Each row comes from the steps of one path. Every step used is in the known rows, and no mark comes twice. Write the path behind each row, first mark first.
(in the rows, 128 means zero)
Known rows
refa-zomor: [119 182 149 138 169 130 130 158 178 135 150 114 140 152 112 147 133 100
 125 123 150 136 128]
refa-zomor-zene: [114 184 126 142 114 144 148 152 162 122 148  87 143 160 123 154 104 104
 123 126 107 134 132]
refa-zomor-nuza-lolum: [115 183 102 162 186 161 124 128 128 138 122  92 122 170 149 132  89 109
 156  91 115 154 126]
netofop-zomor-lolum-zene-vesok: [111 177 130 106 102 173 147 199 206 110 123  82 109  80  79 163 104 128
 154 124  84 145 103]
refa-zomor-lolum-zene-vesok: [115 186 134 108 126 172 158 180 201 132 157  62 115 140 101 153 104 143
 133 124 112 160 122]
nuza-lolum-zomor: [ 86 148 120 126 154 138 136  80  88 133 118 150 132 133  84  41 177 115
 175 103 133 160  98]
zomor-nuza-lolum: [103 166 102 152 176 164 114  87 107 126 111 116 122 147 137 102  97 111
 158  78 111 141 122]
zene-lolum-netofop-zomor: [110 158 144 132 137  93 135 135 195 109 110 202  88 124  65 131 100 118
 147 124  97 157 101]
refa-zomor-nuza: [126 196 127 169 183 146 130 136 172 131 138 105 126 158 162 159  81  93
 127 113 129 130 137]
nuza-lolum-refa-zomor: [103 163 130 134 133 142 143 136 129 158 143 120 132 172 127 111 212 132
 166 116 133 150 112]
netofop-zomor: [117 174 144 137 144 132 115 176 184 111 115 133 134  92  90 154 135  85
 147 121 122 121 111]
nuza-lolum: [ 93 152 123 123 162 149 114 108 115 132 121 123 138 141  86  89 149 118
 156  86 131 146 114]
nuza-lolum-zene: [ 92 146 103 120 112 145 143  94  96 132 133  87 133 142  93  72 128 152
 159 100 108 156 107]
nuza-zomor-zene-lolum: [ 61 168 111 108 118 119 134  63 180 107 133 149 125 103  87  58 130 137
 110 101  65 176  94]
netofop-zomor-zene-vesok: [ 90 173 145 135  67 185 140 202 188  99 119 107 114 113  89 146 105  89
 149 121  71 126 107]
lolum-refa-zomor-zene: [111 179 131 143  75 139 170 140 156 140 159 107 138 168 152 145 175 119
 135 141 103 125 127]
zomor-lolum: [124 179 129 107 190 141 117 126 177 121 130 121 143 105  94 156 131 110
 129 100 134 129 133]
refa-zomor-netofop-lolum-zene-vesok: [ 97 178 137 134  71 189 148 182 149 118 145  88 123 222  73 135  64 122
 104 124 126 161 112]
zomor-netofop: [102 176 135 131 146 155 116  76 158 126 132 154 159 175  77 107  98  99
 124 107 149 122 134]
zene-lolum-zomor: [ 86 141 146 114 165  93 138  51 145 128 126 194 120 128  85  16 171 114
 141 114 140 168  98]
netofop-lolum: [112 162 144 130 145 136 108 166 126 104 126 130 133 138  85 149 134  93
 103 101 145 129 114]
netofop-zomor-lolum: [134 187 127 114 174 138 112 184 204 107 107 117 136  66  86 196 123  94
 149 115 111 128 120]
zomor-nuza: [115 180 126 158 171 148 122  94 153 121 127 127 127 134 149 128  90  96
 127  99 124 115 135]
zomor-netofop-lolum-zene-vesok: [ 85 163 135 125  61 191 139 143 128 108 135 110 123 200  60 105  72 124
 105 108 121 146 110]
nuza-zomor-refa: [101 187 127 126 120 152 114 108 179 134 140 147 143 113 126 103 220 119
 119 112 133 147 108]

Which path is each row?
[104 166 137 135  94 151 125 115 120 123 132 165 145 192  93 130 162 109
 110 114 144 119 118] => zomor-netofop-lolum-refa
[113 191 136 141 156 151 124 118 179 136 143 131 157 198  90 137  90  96
 122 122 154 137 137] => refa-zomor-netofop
[123 177 145 151 125 123 140 172 180 108 118 169 101 121  75 181 100 104
 152 135 104 125 113] => lolum-netofop-zomor
[ 98 160 121 138  81 136 150 134  84  93 122 129 129 138  95 108 133  91
 118 119 105 143 103] => netofop-lolum-zomor-zene
[106 176 125 162 164 136 144  64 124 122 124 155 119 128 147  78 117  92
 146 116 125 131 118] => lolum-zomor-nuza
[101 150 144 127 152  94 140  77 169 123 132 206  95 161  72  91 109 135
 126 110 120 157 114] => zene-lolum-netofop
[ 90 165 102 151  89 196 144 160 137 116 104  75  88 123 124 107  71 128
 184  99  57 157  94] => netofop-zomor-nuza-lolum-zene-vesok
[110 164 120 144 128 139 134 165 135 114 103 157  99 130  65 155 109 119
 181 111  90 149 102] => nuza-lolum-netofop-zomor
[127 159 134 140  97 137 126 141  96 120 120 159 133 155 124 105 223  87
 124 120 166 147 103] => netofop-lolum-zomor-refa
[ 91 153 147 122  73 170 143 183 130 106 140  95 107 152  81 114 115 127
 107 110 118 145 101] => netofop-lolum-zene-vesok
[ 95 152 126 123  64 111 151 120 177 116 118 157 116 114 118 103 175 120
 153 131  64 142  96] => netofop-zomor-zene-lolum-refa
[ 77 161 128 131  56 194 169 162 131 147 146  96 113 193 127 103 185 136
 166 115  83 155 109] => nuza-lolum-refa-zomor-zene-vesok
[ 89 175 154 138  52 178 175 171 175 141 162 109 115 181 139 129 174 119
 138 136  96 130 120] => lolum-refa-zomor-zene-vesok
[131 193 122 179 139 136 143 150 174 105 109 161  88 123 126 193  48  98
 152 123  83 119 122] => lolum-netofop-zomor-nuza
[110 187 141 142 118 147 145 104 172 153 153 149 152 207 116 128 162 114
 133 137 149 126 133] => lolum-refa-zomor-netofop
[111 168  81 156 110 157 139 126 117 115 101  73 110 109 136 122  69 129
 181 105  65 150 100] => netofop-zomor-nuza-lolum-zene
[ 94 153 122 131  96 108 160  72 152 109 132 182  98 168  85  98  78 139
 125 113  76 157 119] => zomor-zene-lolum-netofop
[111 157 150 132 108 131 128 154 120 120 136 149 127 148 115 140 205 110
 113 116 142 119 109] => netofop-lolum-refa
[ 98 199 117  99 189 142 115 113 200 116 134 127 139  62  83 141 150 128
 118 100 106 153 112] => nuza-zomor-lolum
[ 93 156 125 144 177 108 137  29 140 123 116 187 105 134 136  30 118 107
 141 105 117 164 105] => zene-lolum-zomor-nuza
[ 80 150  97 130  98 151 155  75  70 120 118 124 135 142  97  49 149 117
 173 107  90 160 101] => nuza-lolum-zomor-zene
[ 88 149 123 115 119 117 136  75 157 112 128 142 129 142  99  73 110 120
 120 101  94 152 117] => zomor-zene-lolum
[100 164 125 126 127 115 144 117 177 123 139 119 130 165 111 104 103 118
 119 117  99 166 119] => refa-zomor-zene-lolum
[140 175 135 141 105 147 111 177 183 126 113 137 140 117 131 159 194  84
 150 125 139 122 116] => netofop-zomor-refa
[108 149 113 132 115 153 130  83  84 148 118 153 138 158 124  46 239 113
 178 106 149 161 103] => nuza-lolum-zomor-refa
[135 190 112 114 149 133 155 149 182 132 152  61 138 125 110 168 102 142
 130 130 117 154 128] => refa-zomor-lolum-zene
[ 96 171 149 140  37 182 163 222 144 120 149 102 107 190 127 161 168 112
 113 128  99 138 109] => netofop-lolum-refa-zomor-zene-vesok
[111 157 125 127  95 130 136 150 109 104 136  93 128 138  92 132 114 127
 104 116 124 138 108] => netofop-lolum-zene
[124 174 111 104 140 135 145 109 159 121 142  83 139 102 100 139 110 144
 130 114 113 139 124] => zomor-lolum-zene
[ 97 166 141 124 130 117 141  68 189 154 145 181 137 212 105  77 162 130
 129 126 140 159 119] => zene-lolum-refa-zomor-netofop
[ 91 141 149 112 134  97 137  64 167 143 139 188 121 144 115  57 213 133
 133 113 133 144 107] => zene-lolum-refa
[131 182 134 115 136 133 131 170 198 124 119 137 131  75 112 185 195 110
 160 129 107 119 113] => netofop-zomor-lolum-refa
[130 188 129 170 129 141 140 174 132 129 138 118 111 174 178 180 147 101
 112 120 126 129 121] => netofop-lolum-refa-zomor-nuza
[103 156 153 122 144  98 144 108 187 152 150 165 121 165 127  87 204 131
 132 127 136 158 110] => zene-lolum-refa-zomor
